Every row comes from one small tree of marks. The marks that hang from a mark follow it in brackets, in alphabetical order. Every link used is in the known rows. Which tree was each row made from?
Known rows
A[D[H P[Z]] M]: [ 1.65  1.65 -0.86 -1.25  0.25 -1.17  2.27 -0.70  3.16 -1.34 -0.61  1.17
 -3.02 -2.47  0.77  0.79  0.27  0.00 -3.62  0.59  1.57 -2.51 -2.68  1.43
  0.81]
A[D[H P] M]: [ 2.99  1.39 -0.98 -1.17  0.64 -2.01  0.78 -0.52  0.86 -0.60  0.10  1.19
 -0.59 -0.96  0.92  2.08 -0.69 -1.18 -2.82  1.18  0.89 -1.72 -3.31  0.43
  2.37]
D[H T]: [-1.30 -0.42 -1.31  0.71 -1.19 -0.19  1.51  1.10 -0.35 -2.36  1.51  0.92
 -1.15  0.49 -1.67 -0.20 -1.39 -0.55  1.04 -3.31 -0.91 -0.52 -0.97 -3.25
  0.36]
K[A[D[H P] M]]: [ 4.06 -0.21 -1.53 -1.60  0.18 -1.95  0.17 -0.97  0.27  1.70  0.43 -1.26
 -0.84 -1.12  3.75  1.68 -0.64  0.05 -3.19  2.67 -0.36 -1.08 -6.61  1.97
  2.31]
P[Q Y Z]: [-3.70 -3.88  3.73  1.48 -0.56  2.97 -5.36  4.71  1.74 -0.64 -1.38 -3.87
 -1.98  0.53 -2.36 -2.68 -0.09  0.05  1.75 -0.56 -0.87 -3.45  2.95  1.75
 -3.90]
D[P[Q] T]: [-1.99 -0.40  0.25 -0.38 -0.69  2.23 -4.37  1.75 -0.57 -2.54  0.96 -0.34
  2.30  0.88 -2.79 -1.80 -0.88  1.97  4.00 -0.81 -1.89 -0.44  3.40  0.07
 -3.70]
M[A[D[H P[Q Y]]]]: [ 0.74 -2.08  2.38  0.26 -0.84  1.38 -1.81  2.12  1.93 -1.56  0.15 -1.95
  1.39 -0.12  0.67  1.10 -1.47 -1.93 -1.84  2.23 -2.00 -1.95  0.95 -0.83
 -2.92]
X[Z]: [-2.05  0.03  2.54 -0.23 -0.62 -0.55 -1.64  1.69 -1.17  1.64  1.63 -1.05
 -1.18  3.29  0.46  0.82  0.94 -0.08  6.73 -1.76  1.00  2.30 -1.21  2.81
  3.67]
P[Y Z]: [-2.96 -0.16  2.14  1.28 -0.17  1.57 -3.29  2.96  0.46 -0.08 -1.43 -2.56
 -2.52 -0.43 -1.57 -2.19 -0.25 -1.30  1.67 -1.30  0.59 -2.76  0.85  0.95
 -2.84]
M[A[D[H]]]: [ 2.55  0.10  0.92  1.13  0.03 -1.67  2.85  0.61  0.78  2.67  1.49  0.34
 -1.10  0.65  3.47  2.69  0.18 -2.46 -1.79 -2.52 -1.63  0.84 -4.71  0.72
  3.51]
A[D[H T] M]: [ 2.37 -0.26 -0.74 -0.97 -0.48 -3.90  4.43  1.59 -1.29  0.01  0.93  2.71
 -2.12  0.30  1.43  1.36  0.92 -0.71 -5.17 -1.44 -0.42 -0.97 -2.57 -2.14
  3.46]
M[A[D[H P T]]]: [ 1.91  2.59 -1.36 -0.92 -0.93 -1.38  3.98 -1.01  0.25 -1.55  1.95  2.61
  0.67 -1.20  1.68  1.56 -0.12 -1.07 -1.84 -1.21 -1.83  1.26 -1.30 -2.19
 -0.62]
M[A[D[H P]]]: [ 2.58  2.24 -0.24  0.08  0.13 -0.69  1.76 -1.47  1.45  0.26  1.29  0.74
  0.35 -0.82  2.26  2.46 -0.75 -1.98 -0.52 -0.28 -1.12  0.84 -3.36  0.51
  0.94]
Y[P[Q]]: [-2.24 -2.99  3.16  1.39 -0.02  0.93 -7.23  2.92  0.14  1.87  1.44 -5.72
  1.22  2.48 -3.19 -1.89 -1.16 -0.60  2.87 -3.15  0.05 -1.70  0.42  2.07
 -0.36]
M[A[D[P]]]: [ 2.73  3.80  0.87 -0.07  0.74 -0.98 -0.76 -0.69 -0.39  2.85  1.12  0.43
  1.23  0.24  2.85  1.71  0.59 -1.50  1.45 -0.72 -1.37  1.88 -2.68  3.18
  0.80]
D[A T]: [-1.78  0.40 -0.14  1.28  0.67  0.19  2.37 -0.95 -2.39  2.77  0.69  0.98
  1.41  1.78 -0.37 -0.57  1.47 -0.42  4.00 -3.46  0.30  0.69  3.05 -0.90
  1.48]
M[A]: [ 0.91  0.51  1.39  1.85 -0.52 -0.26 -0.75 -0.28 -0.98  4.34  0.69 -1.16
  0.17  1.70  2.61  0.82  1.10 -0.64  3.88 -2.56 -1.61  2.39 -2.74  3.73
  1.45]
D[P[Q Y] T]: [-3.17 -1.45  1.32 -0.41 -1.14  2.67 -5.59  3.06 -1.50 -3.76 -0.45 -1.71
  2.48  0.43 -3.69 -2.64 -1.54  0.49  2.34  1.26 -1.65 -2.30  5.47 -2.21
 -6.57]
K[A[D[P[Q] T] M]]: [ 2.80 -2.11  0.03 -2.56 -0.32 -1.47 -1.75  1.64 -1.81  2.44  0.77 -1.10
  1.00  0.38  3.15 -0.33  1.47  3.07 -2.20  2.45 -2.55 -0.59 -1.69  2.50
 -0.95]
T[D[A H P]]: [-1.75  0.67 -1.70  2.33  1.16  2.54 -0.31 -3.39 -0.18 -1.83 -0.40  1.01
  1.52  0.42 -1.78  0.62 -2.45  0.08  2.51  0.45  1.55  5.16  0.64 -3.34
  1.72]
T[D[A P[Z]]]: [-2.84  2.33 -0.57  2.11  1.59  3.02 -0.89 -2.84  0.34  0.27 -1.41  0.82
 -0.02 -0.35 -1.85 -1.34 -0.11  1.50  3.32 -0.41  1.94  5.19  1.88  0.55
 -0.10]
T[D]: [-0.92  0.34  0.73  2.80  0.73  0.24 -4.12  1.57 -2.49  0.45 -0.14  0.36
 -1.16  2.37 -1.36 -0.21 -1.28  0.21  2.29 -1.82 -0.91  6.24 -3.14 -0.47
  2.55]
K[A[M]]: [ 2.32 -2.06  0.11  0.31 -0.30 -1.65 -1.82 -0.19 -2.19  6.07 -0.18 -3.28
 -1.17  1.37  4.13  0.42  1.27  1.53  1.34  0.49 -0.99  0.39 -6.00  4.93
  2.32]
Z[P[Y]]: [-2.76 -2.01  1.88 -0.38 -0.45 -2.16 -6.73  3.62 -0.59 -0.88 -0.59 -2.62
  0.02  3.46 -3.13 -1.66 -1.96 -3.65  3.00  0.03 -0.94 -0.98  1.91  0.28
 -0.40]
D[A[M]]: [ 0.83 -0.57  0.55  1.34  1.16 -0.73  1.93 -2.13 -1.84  6.15 -0.96 -0.79
  1.02  1.85  2.10  0.98  2.73 -0.13  3.07 -0.71  2.01 -0.07  0.25  2.98
  4.39]

Which tree is each row?
[-3.61 -5.77  3.47 -0.36 -0.87 -0.23 -8.68  5.74  0.68 -1.36 -0.48 -3.99
  0.56  4.39 -3.76 -2.27 -1.88 -2.19  3.07  0.84 -2.34 -1.97  4.09  1.31
 -1.55]  Z[P[Q Y]]
[-1.08  0.22 -1.87  1.58  0.43  1.24  3.05 -4.45  1.51 -0.76 -2.23  1.54
 -1.12 -1.70 -0.82 -0.25  0.04  2.41 -0.85  1.55  2.93  4.07  0.97 -0.77
  1.35]  T[D[A[M] H P[Z]]]
[ 1.54 -1.45 -0.40 -1.92 -0.82 -1.25  1.09  1.68  0.60 -2.86  0.93  1.59
  0.44 -0.12 -0.29  0.49  0.05  1.12 -3.69  1.07 -1.09 -2.14  0.96 -1.64
 -0.44]  A[D[H P[Q] T] M]
[ 0.40 -2.23 -0.71  3.11  0.78 -0.41  3.33 -2.61 -1.52  2.42 -1.09  1.03
 -0.24  1.70  0.54  1.47  0.37  0.68 -0.84  0.21  1.80  4.89 -1.32 -2.03
  5.53]  T[D[A[M] H]]
[ 1.32  1.04 -1.09 -2.00 -0.85 -2.27  1.69  0.95 -1.70 -3.89 -0.43  1.51
  0.17 -1.71 -0.94  0.45 -0.45 -1.72 -5.74  2.51  0.57 -2.68  0.69 -4.41
 -1.90]  A[D[H P[Y] T] M]
[-1.85  2.56 -1.47  0.26  0.64  1.61  1.04 -2.77 -1.56  0.51  0.51  1.25
  3.32  0.20 -1.52 -0.78  0.63  0.24  4.99 -1.34  1.07  0.66  4.29 -1.01
 -0.76]  D[A P T]
[ 0.23 -0.07 -1.87  1.62  0.68  0.71  2.06 -4.47 -0.94  0.03 -1.33  1.47
  1.22 -0.02 -0.49  1.24 -0.75  0.89  0.26  2.47  2.50  5.12  0.07 -2.02
  2.90]  T[D[A[M] H P]]
[ 2.05  0.58 -0.25  0.32 -1.04 -2.52  5.31  0.79 -0.59  0.74  2.14  2.16
 -0.91  0.40  2.55  1.78  0.72 -1.75 -3.01 -3.33 -2.34  1.29 -2.68 -1.86
  1.93]  M[A[D[H T]]]
[ 0.44  0.18  0.84 -2.14 -0.32 -0.77  0.23  2.20  1.02 -0.56 -0.21  1.24
 -1.18 -0.93 -0.17 -1.51  2.29  2.71 -2.69  0.01 -0.64 -2.32  2.25  2.13
 -2.30]  A[D[P[Q Z] T] M]
[-2.33 -1.87 -0.95 -0.38 -1.40  2.55 -1.90  1.22  1.57 -5.28  1.29 -0.05
  1.27  0.14 -3.19 -1.22 -2.23  1.48  1.79 -0.58 -1.50 -1.40  2.84 -2.79
 -3.43]  D[H P[Q] T]
[ 0.03  0.72  1.53 -0.88 -0.85  0.76  0.92  1.46  2.06  0.17  0.82  0.86
 -0.02 -0.80  0.80 -0.95  2.08  1.80 -0.87 -1.77 -2.70  0.01  2.02  2.25
 -3.81]  M[A[D[P[Q Z] T]]]
[-0.12  0.49 -2.92 -0.47 -0.40 -0.09  5.25 -4.37 -0.61 -0.39  0.02  1.87
  2.13 -0.91 -0.26  0.46  0.94  0.96  0.91  0.67  2.09 -0.64  3.14 -2.38
  0.55]  D[A[M] H P T]
[ 3.44  0.10 -2.63 -2.46 -0.74 -2.76  2.82 -0.78 -1.10  0.08  0.97  0.64
 -0.74 -1.47  3.23  0.93  0.24  0.93 -4.43  1.81 -1.26 -0.76 -4.74 -0.69
  0.55]  K[A[D[H P T] M]]
[-1.93 -1.06 -1.41  1.37 -0.20  0.75  4.55 -1.45 -0.70  0.14  0.99  1.28
  0.76  0.78 -0.63 -0.01  0.06 -0.80  2.04 -3.19  0.58 -0.25  2.46 -3.50
  2.04]  D[A H T]
[-4.54 -2.04  2.13  2.20  0.66  4.98 -4.49  0.37  0.36 -1.30 -2.76 -1.92
  1.08 -0.06 -3.51 -2.73 -0.73  1.36  2.11  2.29  0.90  2.31  6.23 -0.83
 -4.22]  T[D[A P[Q Y Z]]]
[-0.95  1.85 -0.88  1.39  1.18  1.01  0.95 -3.81 -0.45  1.91 -2.44  1.19
 -0.34 -0.62 -0.11 -0.72  1.77  2.76  1.32  1.10  2.88  4.80  1.58  1.69
  0.91]  T[D[A[M] P[Z]]]
[-2.48 -0.08  2.16 -1.46 -0.27  1.61 -2.95  4.62  0.89 -3.71 -0.42 -0.26
 -0.46 -1.29 -2.81 -2.93  0.07  0.19 -2.10  0.34 -1.29 -3.74  4.87 -1.30
 -6.33]  A[D[P[Q Y Z] T]]
[-0.71  1.57 -0.49  0.07  1.04  1.18  2.06 -4.03  1.38  3.45 -1.96 -0.02
  0.20 -1.30  0.42 -0.72  2.45  1.52  2.89  0.42  3.22 -1.11  2.32  4.17
  0.12]  D[A[M] P[Z]]
[ 0.93  2.03 -0.30 -0.75 -1.35 -0.93  2.45  0.36 -0.97 -2.79  0.73  0.95
  1.14 -1.48  0.47  0.80 -0.62 -2.60 -3.46  0.75 -1.54 -0.50  0.71 -4.18
 -3.53]  M[A[D[H P[Y] T]]]
[ 2.68  1.23  0.25 -0.95  0.26 -4.27  2.53  2.11 -3.27  2.64  0.61  2.11
 -0.89  1.22  1.94  0.68  2.63 -0.36 -3.16 -1.85 -0.78 -0.07 -2.08  0.54
  3.05]  A[D[T] M]
[ 1.09  2.40 -0.74 -0.41  0.98 -0.27 -1.00  0.58  1.56 -2.26  0.96  0.90
 -0.09 -0.52 -0.22  1.43 -2.52 -2.16 -0.58 -0.58  0.13 -1.33 -2.88 -0.77
  1.41]  A[D[H P]]
[ 4.32  1.12 -0.28 -1.78  0.95 -2.38 -2.07 -0.32 -1.66  4.43  0.09 -1.57
  0.01 -0.17  4.62  1.17  0.71  0.61 -1.07  2.57 -0.45  0.13 -6.23  4.55
  2.01]  K[A[D[P] M]]
[-1.26 -4.46  0.85  0.59 -0.43  2.73 -0.55 -1.52  1.01 -0.45 -1.86 -2.69
  2.79 -0.02 -1.26  0.07 -0.61 -0.12  0.85  4.39  1.92 -3.73  5.39 -1.17
 -1.78]  D[A[M] H P[Q Y]]
[-1.91  2.21 -0.53 -1.43 -0.74  0.29  0.99  1.88  1.71 -6.03 -0.11  1.42
 -2.12 -3.18 -2.65 -1.63 -1.27 -1.76 -3.95 -0.35  0.14 -3.46  2.14 -4.43
 -4.71]  A[D[H P[Y Z] T]]
[ 0.70  1.68 -0.75  0.15  1.28  0.31  0.52 -3.94 -1.18  3.88 -1.01 -0.29
  2.57  0.38  1.02  0.67  1.56  0.33  3.90  1.42  2.44  0.06  1.55  2.96
  1.77]  D[A[M] P]
[ 3.41 -2.08 -1.34 -1.54 -0.70 -3.84  4.08  1.12 -1.81  2.34  1.47  0.08
 -2.46 -0.05  4.09  1.22  1.10  0.49 -5.40 -0.13 -1.62 -0.58 -6.01 -0.63
  2.96]  K[A[D[H T] M]]
[-2.39  1.33 -1.40  1.57  0.02  2.43 -2.13 -0.89  2.51 -4.99 -0.77  0.79
 -2.69 -1.77 -3.31 -1.13 -2.86  1.61  0.35 -0.49  0.70  4.14 -1.73 -1.71
 -1.47]  T[D[H P[Z]]]
[ 0.33  1.60 -0.80  1.55  1.47  0.22 -0.20 -3.83 -2.99  2.74 -1.63  1.17
  2.19  1.00  0.32  0.45  0.68  1.62  2.13  2.28  2.07  5.76  0.67  0.45
  2.52]  T[D[A[M] P]]
[-2.79  0.72 -1.51  1.10  0.72  3.33  2.42 -3.72  4.06 -0.89 -0.49 -0.18
 -0.39 -2.08 -1.60 -0.72 -0.82  0.04  3.19 -1.20  2.84 -2.12  2.21  0.44
 -0.46]  D[A H P[Z]]
[ 4.20 -2.41 -0.42 -0.63  0.17 -3.00  1.67  0.73 -0.51  4.03  0.73 -1.56
 -2.79  0.37  5.12  2.01  0.21 -0.21 -3.87  0.87 -0.99 -0.96 -8.06  2.05
  4.90]  K[A[D[H] M]]
[-3.99 -2.43 -0.84  0.30 -0.66  4.22  2.59 -1.55  3.76 -3.06  0.12  0.29
  0.75 -1.37 -3.15 -2.15 -0.27  2.51  2.13 -1.42  0.56 -2.50  6.82 -1.71
 -3.34]  D[A H P[Q Z] T]
[ 0.74  0.94  0.16 -1.53 -0.19 -0.93  0.59  1.02  2.23 -2.57 -1.68 -0.19
 -2.63 -2.96 -0.42 -0.17 -0.15 -1.43 -5.04  2.45  2.07 -4.29 -0.56 -0.48
 -2.02]  A[D[H P[Y Z]] M]
[ 0.89  2.37  1.38 -1.43  0.49 -1.32 -1.49  1.44  0.27  0.07 -1.99 -0.49
 -1.81 -2.22  0.26 -0.76  1.05 -1.06 -3.20  2.18  1.53 -3.36 -0.01  2.04
 -2.36]  A[D[P[Y Z]] M]
[ 0.33  2.57 -1.95 -1.29 -0.05 -0.85  1.32  0.74  0.16 -4.17  1.75  2.74
  0.10 -0.90 -1.28  0.42 -1.75 -1.09 -1.90 -1.32 -0.65 -0.83 -0.65 -3.46
 -0.25]  A[D[H P T]]
[ 2.09 -0.06  2.47  0.14  0.37  0.55 -2.88  1.14  0.72  2.71  1.10 -1.00
  2.07  1.15  2.24  1.10  0.46 -0.04  1.80 -0.16 -2.54  0.74 -0.59  3.88
 -0.45]  M[A[D[P[Q]]]]
